What can hang from each mark
R: W
Q: B W
A: F R
B: Q
W: J Q
J: L
F: A W
X: B W
H: W
Z: B
U: B L

Every row comes from one small tree of marks. The marks that hang from a mark follow it in brackets, in alphabetical order. Every link used is in the known rows. Which tree was each row made from?
Known rows
B[Q]: .04,.10,.01,.15,-.01,.11,.03,-.09,.11,-.02,-.06,.00,.10,.03,-.15,.10,.18,-.10,-.04,.05,.01,.09
X[W]: .12,.01,.07,.03,-.03,.11,-.08,-.19,-.17,.13,.04,.06,-.12,-.03,-.03,.17,.08,-.06,-.02,.00,.11,-.03
U[B[Q] L]: .13,.16,-.05,.00,.14,.05,-.10,-.31,.09,.19,-.08,-.04,-.22,-.12,-.25,.19,-.04,-.15,-.09,-.09,.11,.00
H[W[J[L] Q[B]]]: .05,.05,.07,-.21,.06,.23,-.06,.02,-.22,.24,.13,-.07,-.08,.04,-.08,.12,.05,-.09,.08,.26,.24,.41
U[B]: .03,.02,.01,.04,.10,-.10,-.11,-.06,.11,.13,-.02,-.08,-.14,-.10,-.01,.18,-.04,-.05,-.07,-.06,-.03,-.05
F[A[R] W[J[L] Q]]: .05,.09,.29,-.14,.02,.14,.01,-.26,-.10,.14,.17,-.05,-.33,-.06,-.07,.61,-.33,.16,.10,.14,.18,.28
A[F R[W[J]]]: -.07,-.13,.04,.04,.00,.12,.00,-.20,-.28,.06,.08,.11,-.24,-.13,-.11,.12,-.11,.10,-.04,.05,.23,.28
F[A W[J Q]]: .07,.13,.25,-.16,.05,.12,-.11,-.25,-.11,.12,.09,-.09,-.29,-.03,.01,.73,-.30,.07,.10,.15,.09,.13
J[L]: .02,.05,.21,-.01,-.03,.03,.11,-.09,-.03,.07,.05,.00,-.07,-.01,-.10,-.19,-.03,.04,-.03,.08,.09,.08
W[J]: .03,.05,.00,-.07,.08,.16,-.09,.05,-.13,.15,.03,.05,-.12,.01,.04,.00,-.16,-.04,.05,.14,.10,.04
A[F R[W[J Q]]]: -.05,-.14,.04,.04,.02,.18,-.03,-.25,-.29,.02,.08,.09,-.21,-.10,-.13,.29,-.11,.07,-.02,.07,.19,.32
A[R]: -.06,-.10,-.09,.03,-.01,.00,.09,.03,.03,-.01,.07,.05,.00,-.05,-.05,-.05,-.03,.09,.01,-.08,.07,.15
B[Q[W[J]]]: .04,.11,.11,.01,-.01,.26,-.05,.03,-.05,.03,-.09,.05,.13,.09,-.18,-.09,.05,-.06,.02,.18,.14,.18
R[W[J[L] Q[B]]]: .15,.03,.25,-.17,.13,.34,-.05,-.15,-.29,.17,.10,.02,-.14,.00,-.10,.37,.04,-.03,-.01,.22,.19,.31
F[W]: -.04,.05,.15,-.05,-.06,.04,-.11,-.13,-.06,.08,.08,-.05,-.13,-.01,-.03,.27,-.18,.06,.04,-.02,.08,-.02
B[Q[W]]: .02,.08,.11,.04,-.05,.18,.00,.00,.02,-.05,-.11,.02,.19,.08,-.20,-.09,.13,-.04,.00,.12,.09,.16
A[F R[W[J Q[B]]]]: -.06,-.16,.07,-.02,.02,.15,-.04,-.22,-.25,.01,.10,.07,-.20,-.11,-.14,.30,-.08,.08,-.02,.10,.19,.36
X[B W[J[L]]]: .27,.09,.13,-.10,.01,.27,-.14,-.26,-.18,.32,.03,.10,-.33,-.10,-.05,.15,-.08,-.15,-.04,.11,.19,.10
Q[B W[J]]: -.06,-.03,.25,-.39,.00,.13,-.13,.25,-.10,.06,.02,.01,.07,.05,-.06,-.21,-.08,.10,.10,.27,.17,.26
F[A W[J[L] Q]]: .09,.16,.36,-.16,.03,.13,-.06,-.29,-.12,.15,.11,-.09,-.32,-.03,-.04,.64,-.32,.09,.09,.19,.13,.17
F[A[R] W[J Q[B]]]: .01,.04,.24,-.23,.04,.09,-.07,-.18,-.03,.11,.17,-.07,-.27,-.07,-.03,.73,-.27,.16,.12,.15,.13,.29
Z[B[Q]]: .05,.01,-.15,.21,.02,.02,-.05,.05,.11,.07,-.03,-.10,.12,.07,-.13,.37,.33,-.10,-.04,.07,.07,.18
Z[B[Q[W]]]: .04,.00,-.08,.14,.00,.08,-.07,.12,.04,.06,-.06,-.08,.18,.10,-.16,.24,.30,-.06,-.02,.11,.13,.24
Q[B W]: -.08,-.06,.26,-.35,-.05,.02,-.07,.22,-.01,-.04,-.01,-.02,.16,.04,-.08,-.21,.02,.13,.06,.17,.11,.23

Write each row's tree
.30,.05,.02,-.09,.06,.34,-.23,-.28,-.19,.22,.01,.06,-.26,-.05,-.03,.47,-.07,-.21,.00,.09,.10,.12 : X[B W[J Q]]
-.04,-.01,.35,-.40,-.01,.14,-.08,.21,-.11,.09,.04,.02,.04,.05,-.10,-.31,-.09,.12,.09,.31,.22,.30 : Q[B W[J[L]]]
.00,.03,.25,-.22,-.02,.22,-.05,.13,-.23,.10,-.01,.07,.00,.07,-.09,-.36,-.20,.07,.07,.22,.23,.17 : Q[W[J[L]]]
.04,.12,.18,-.01,-.02,.27,-.01,.00,-.05,.05,-.07,.05,.10,.08,-.21,-.15,.05,-.05,.01,.21,.17,.21 : B[Q[W[J[L]]]]
.05,.03,-.01,.12,.01,.14,-.07,.11,-.01,.13,-.03,-.07,.11,.11,-.18,.17,.24,-.06,-.01,.18,.20,.28 : Z[B[Q[W[J[L]]]]]
-.10,.02,.22,-.01,-.07,.03,-.14,-.28,-.20,.08,.06,.00,-.29,-.07,-.09,.16,-.30,.06,.02,.13,.15,.07 : A[F[W[J[L]]]]
.31,.07,.12,-.10,.05,.35,-.17,-.32,-.20,.25,.03,.06,-.29,-.06,-.08,.38,-.08,-.19,-.01,.13,.15,.16 : X[B W[J[L] Q]]
-.13,-.09,.13,.01,-.06,.10,-.07,-.29,-.18,.02,.13,.02,-.27,-.09,-.16,.27,-.33,.12,.04,.07,.19,.26 : A[F[W[J[L] Q]] R]
.07,.11,.15,.04,.09,.09,-.10,-.08,.07,.16,-.06,-.05,-.07,-.04,-.17,.05,-.01,-.08,-.06,.09,.10,.11 : U[B[Q[W[J[L]]]]]
.12,.15,.02,-.07,.11,.10,-.12,-.24,.03,.19,-.11,-.03,-.16,-.09,-.28,.04,-.08,-.11,-.07,-.04,.17,.05 : U[B[Q[W]] L]
.04,.06,.19,-.13,.03,.12,-.05,-.22,-.09,.11,.14,-.05,-.30,-.06,-.02,.70,-.32,.14,.11,.10,.13,.23 : F[A[R] W[J Q]]
.18,.02,.23,-.12,.06,.28,-.14,-.22,-.24,.20,.11,.03,-.18,.01,-.08,.32,.01,-.09,.04,.20,.17,.17 : X[W[J[L] Q[B]]]
-.11,.00,.15,-.01,-.06,.03,-.17,-.25,-.19,.06,.04,-.01,-.27,-.07,-.06,.22,-.29,.05,.02,.11,.12,.04 : A[F[W[J]]]
.06,.05,-.08,-.11,.07,.25,-.10,.02,-.27,.22,.08,-.05,-.06,.05,-.03,.18,.02,-.13,.08,.17,.21,.32 : H[W[J Q]]
.13,.10,.03,-.07,-.01,.21,-.08,-.04,.06,.07,-.12,.04,.00,-.02,-.12,.01,.00,-.12,-.02,.10,.07,.18 : X[B[Q[W[J]]]]
-.18,-.12,.07,.05,-.12,-.05,-.04,-.23,-.10,-.03,.10,.02,-.22,-.12,-.13,.18,-.24,.16,.01,-.04,.14,.16 : A[F[W] R]
-.15,-.14,.06,.05,-.09,.01,-.07,-.28,-.11,-.07,.10,.00,-.18,-.09,-.14,.34,-.24,.14,.02,-.03,.11,.21 : A[F[W[Q]] R]
-.16,-.08,.14,.02,-.08,.04,-.05,-.24,-.17,.06,.13,.05,-.30,-.12,-.14,.10,-.33,.15,.02,.06,.22,.22 : A[F[W[J[L]]] R]
.26,.10,.03,.07,-.04,.21,-.11,-.31,.00,.16,-.06,.06,-.14,-.08,-.14,.31,.17,-.20,-.08,.01,.09,.09 : X[B[Q] W]
.05,.11,.31,-.25,.05,.08,-.12,-.20,-.05,.12,.11,-.11,-.28,-.04,.01,.76,-.25,.10,.11,.20,.09,.19 : F[A W[J Q[B]]]
